Known rows, with every way that one mark hangs from another
{P {H X}}: [ -2   6  -3   5  -4  -5 -24   7   1  -9  -9  10   9  18   9  22   1 -17
  15  -4]
{X {H M} V}: [-16   9  14  16  18   2 -24  -1  28   7   8   7  -2  17   7  12  -5   3
   4  18]
{G {J M}}: [  5   1 -10  32   1   7 -26   8 -16 -14 -24  -4   8  12  -1  12  10  16
  12   1]
{B {J {M {H {E R} X}}}}: [  0   7  -8  -4  -6  -4 -31  14   1   1 -18 -16  11 -13 -22   5  10  29
  17   5]
{G {J {M {H E}}}}: [ -1   3  -8  24   0   1 -35   8 -17 -13 -25  -5   9  14  -9  14  17  25
  19   6]
{P {H M {X V}}}: [ -9   8  -3  19   0  -9 -32  16  11  -7  -4   8  -1  13  15  30  -1 -11
  16   2]
{M H {J B}}: [ -4   4 -20 -15  -5  -2 -32   4  -7  -7 -19  -1  18  -9 -24   1  24  42
   4   4]
{H E}: [-10   2   7  -6  -2 -16 -11   9  -3  -2   7   0  -7  -4   3  11  -8   0
  19  -4]
{E {H X}}: [  1   6 -16  -8  -4 -15 -10   3  11  -9   7   5 -11  15  -2   6  -8  -8
  10   1]
{P {H {M {J B G}} {X V}}}: [ -8   9 -11  17  -1  -6 -49  16   7 -13 -14   5  10   7   9  34   5   5
  15  -2]
{M {H E}}: [-12   3   5 -15  -3 -13 -19   1  -4   2   0  -3   0   5 -15   5  14  17
  15  11]
{G {J B {M {H E}}}}: [ -4  -1 -14  31  -3   0 -43  15 -20 -20 -33  -6  14   7 -10  19  15  26
  21   2]
{P H}: [  1   4   3   2  -2   0 -22  -2  -7  -1  -2   9   4  10   3   9   5 -16
  18  -6]
{G {J B M}}: [  2  -3 -16  38  -2   6 -33  14 -18 -21 -32  -5  14   4  -2  17   8  18
  14  -3]
{B {J M}}: [  5   1  -8   5  -3   7 -21   8  -2   6 -15 -16  11 -21 -15  -1   4  23
  10   0]
{J M}: [  4  -2  -3  16  -1   2 -18   8  -5  -3 -12  -8   6  -2  -7  14   6   8
  12   6]
{X {H {E R}} {V N}}: [-26  18  28  -3  26   1 -28 -15  18  -3  16  15  -6  20  -1  15 -12   2
   9  15]
{G {J B}}: [ -1  -2 -14  27  -1   5 -21   8 -15 -19 -24   1  10   5   2   8   4  13
   6  -7]
{H {E R} M X}: [-10   6   0   5  -4 -38 -17  40  17 -16   6  -2 -18   6  11  30 -13   0
  29  -1]
{P {H E {M J} X}}: [ -7   6  -6   4  -4 -23 -41  26   2 -10  -3   8   0   8  12  33  -2  -2
  35  -7]

Rows
[-25  20   7  -2   6 -20 -19  13  14 -20   5   9 -10   9   7  32 -18   1
   8   3]
{H {E R} {X {V N}}}
[ -8   8 -21   3   4 -15 -28  11  16 -13   8   6 -16   3  -1  18 -11  12
   9   3]
{E {H {M {J B}} {X {V N}}}}
[ -2   5 -18 -13  -3   4 -48  -4 -10 -11 -27  -9  27  -4 -29   6  32  49
  -2   7]
{M H {J B G}}
[  7  16 -13 -17  -5 -22  -7   9  15 -17  12   9 -21  19 -12   1  -5 -13
  15  -2]
{E {H X} R}
[-11   1 -14   9  -4 -30 -45  37   8 -20 -12  -9   4  -4   8  39  -7  26
  23  -3]
{H E {M {J B G}} X}
[ -1   4  -6   1  -5   5 -47   5  -1  -1 -26 -26  22  -9 -25  11  17  39
  10   9]
{B {J G {M {H E X}}}}
[-22  12  10  10  15  -7 -50   6  22  -1   3   5   3   8   3  24  -5  19
  16  12]
{X {H E {M {J B G}}} V}
[-12  11   0 -16  -5 -22 -20  12   5  -9  -5  -1   1  15 -13  14  11  13
  15  11]
{M {H {E R} X}}
[ -9  10  -3   8  -3 -12 -34  15   3  -9 -15  -7   5   8 -15  27  13  18
  18  17]
{J {M {H {E R} {X V}}}}
[-18  19 -13 -18  -3 -15 -38  10   6  -9 -12   4  11   2 -12  20  14  41
   7  10]
{M {H E {X V}} J}
[  9  13 -22  -9  -4 -26 -28  21  16 -22   6   3 -18  11 -14   9   1   7
  20  -3]
{E {H {M {J B G}} X} R}
[ -6  11 -12 -21  -5 -11 -54   5  -9 -16 -20  -6  17  -5 -32  11  28  47
  14   3]
{M {H {E R}} {J B G}}
[ -5   1   0   5  -3  -8 -31   9  -7  -2 -13 -11   6   2 -17  18  16  20
  22  14]
{J {M {H E}}}
[ -2  17 -10  -3   5 -22 -16  12  23 -16  20   8 -32  15  -7  10  -9  -5
  13   4]
{E {H M {X {V N}}} R}
[-12   9   1   7   3  -8 -35   9   1 -11 -12  -6   4   8 -16  28  11  21
  16  18]
{J {M {H {E R} {X {V N}}}}}
[-13   7  -8  23   2 -13 -14  24  25  -8  -2  -2  -7   4  17  28  -9   6
  -2  10]
{H M {X V}}
[-20  15   1  12   0 -34 -23  38  25 -16   8   2 -21   3  13  37 -15   2
  21   4]
{H {E R} M {X V}}
[-11  13 -14 -23  -5 -18 -34  12   0 -10 -14   1  13   5 -14  16  16  38
  13   7]
{M {H E X} J}
[  9  15 -20 -13  -4 -29 -17  21  18 -17  13   7 -26  12 -11   5  -2   2
  22  -3]
{E {H {M J} X} R}
[-15  24 -12 -22  -3 -19 -37  13   8 -13 -10   6   7   4 -17  18  16  38
   9   9]
{M {H {E R} {X V}} J}
